Each row comes from the steps of one path. Every step used is in the known rows, and no mark comes twice. Write the path behind each row, first mark first.
In the rows, 128 means zero.
Known rows
J Z V: [ 99 126 142 126 118 111  98  97 138 124 101 122 176 107 114 122 147 113
 111 127 125 137 148 191 115 138]
X F V: [136 137 128 161 169 138 111  93 136 123  91 116 126 142 145  84 118 131
 124 137 114  94 109 109 120 154]
Z V Y J: [ 73 130  90 160 137  99  96 132 117  89 141 123 114 129 114 142  90 137
  98 107 129 134 147 154  81 144]
F J Z V: [ 82 146 119 148 131 106  98  82 136 120 108 118 227 123 124  91 133  81
 100 127 121 144 123 181 117 139]
B Y J Z: [ 44 110 111 136 112 131 154 140  99 114 138 100 135 111 121 150 122  89
 109 128 131 110 101 141 116 124]
W F X: [103 122  93 163 136 150 151 104 130 115 133 141 163 159 126  98 118  84
 102 131 132 140 134 110 151 133]
B Z V Y X F: [ 35 162  57 148 133  99  98  94 118  88 115 105 115 102 122  84 145 154
 118 127 103  92 120 169  78 175]
W F: [121 119 135 162 110 135 142 120 123 115 126 160 129 172 135 110 121  81
 113 124 131 130 119 119 164 144]
B Y W F V: [ 88 136 121 198 141 151 118 123 124  82 159 142  85 152 142  88  92  59
  92 139 150 100 124  84 156  96]
W F J: [105 136 113 187 124 125 137 105 121 111 132 156 180 187 144  80 111  53
  97 123 128 136  97 112 171 142]
Z V Y W F J: [ 84 166  79 215 132 101  71 106 108  69 164 151 164 184 137  75  77  72
  70 123 137 126 139 147 126 130]
X F: [136 126 121 142 135 117 121 107 114 132 105 121 133 147 139 105 121 145
 138 132  99  93  97 129 129 163]
V F X: [109 139  81 153 153 129 155 121 113 118 174 118 179 139 108 124 138 128
 101 131 166 111 148 113  96 122]
F V Y W: [118 174  92 174 167 144  81 131 116  84 160 111  96 133 138 115  98 132
  88 143 160 107 162 118  87 103]
V Z: [112 139 140 134 109 124 119 127 130  95 150 123 144 125 121 136 155 127
 127 141 136 118 143  94 102 141]
X F J Z V Y W: [ 82 176  71 188 144  91  56  81  88  93 131 100 206 151 138  79 106 118
  85 141 108  85 113 192  83 156]
J Z V Y X: [ 56 166  82 133 139 121  96 100 117 101 141 110 167  93 117 110 127 124
  84 127 140 130 171 207  72 136]
Y X: [100 148 106 128 147 137 135 115 135 135 154 133 107 112 153 109  97 146
 104 113 124 142 149 146 109 134]
J Z V Y X F: [ 64 161  74 146 145 108  89  79 104 109 117 104 170 113 127  89 124 140
  93 131 109  96 140 208  72 171]
Y J Z V F: [ 72 119 126 163 119  87 128 109 104 116 153 135 163 147 122 144 115 120
  74 102 156 125 154 187  84 158]
Y J: [100 118 116 146 131 119 139 134 120 128 138 134  96 138 148 144  83 139
 109 103 120 144 126 132 117 142]
Y W F V Z: [112 155 147 202 128 146  96 106 136  68 169 153 107 171 160  94 109  91
  75 139 155 121 167  76 122 132]
B Y J Z V: [ 33 106 121 138 114 107 124 119 121 106 126 109 142 101 107 142 116  90
 107 118 121 124 121 163 106 130]

Which path is each row?
[ 98 148 110 184 141  82 112 101 121 104 163 141 204 158 115  94 118  94
  95 115 156 121 128 138 104 137]
Z V F J
[ 32 174  65 193 133 118 107  75 110  84 144 135 222 151 136  61 106  47
  57 123 142 138 139 190 112 152]
W F J Z V Y X
[ 60 185  45 169 156 127 121  83  81 111 135  88 214 141 152  69 117 108
  84 141 118  89  94 177  82 168]
V Y X F J Z
[ 78 135 125 181 113 108 112  73 128 106 106 149 230 165 131  72 128  36
  84 124 126 147 116 171 153 153]
W F J Z V
[129 145 135 197 146 149 108 106 133 101 145 162  91 171 165  87  82  92
  78 127 146 130 151 110 150 122]
Y W F V
[109 158 106 162 187 147 119  77 140 129 118 123 108 126 171  65  86 149
 100 120 111 111 128 125 107 158]
Y X F V
[ 99 146  97 190 118 107  74 120 112  73 162 158 112 167 125 107  89 104
  83 124 139 120 163 156 125 129]
Z V Y W F
[ 73 147 133 203 120 150 112 123 125  51 181 135 103 153 135  97 119  58
  88 154 158  90 140  49 128 108]
B Y W F V Z
[ 26 134  76 148 110  91 108 136 119  75 124 112  99 107 104 141 137 129
 111 113 128 127 129 148  85 152]
B Z V Y J
[ 96 130 137 149 116  95 116 100 111 116 142 129 196 134 102 129 161 106
  97 126 165 110 153 188  96 139]
J Z V F
[119 158  91 171 167 137 100 109 110  93 105 100 137 141 126  95 131 126
 117 150 133  77 110 108  98 147]
X F V Y
[ 74 161  78 171 139  95  80  78  96  98  97  95 243 145 111  80 143  94
 103 144 111  91  94 183  92 168]
X F J Z V Y
[ 71 114 130 138 122 101 110 105 130 127 110 128 143 122 132 136 105 125
  93 103 113 151 146 192 102 154]
Y J Z V
[ 66 137  87 146 120 125 131 138  82 104 137 100 148 132 125 160 125 120
  88 125 146 120 127 168  85 143]
V Y J Z
[ 88 124 115 178 109 131 131 140 101  92 171 148  94 160 135 109  95  75
 107 134 134  98 113 103 163 104]
B Y W F
[112 151 147 153 143 143 108 115 151  84 136 117 138 121 128 113 151 112
 109 148 151 122 154  75  93 130]
F V Z
[ 92 152 108 168 127 110 150 104  88 117 159 119 240 158 127 107 153  77
  85 134 173 104 110 150 109 136]
V F J Z
[ 54 148  88 134 108  99  98 128 126  74 111 107 127  94  87 124 180 117
 132 138 136 114 131 148  98 134]
B Z V Y
[ 82 180  74 158 179 159 114 114 130  93 155 111 112 107 139  97 104 128
  84 131 161 124 163 124  78 117]
F V Y X
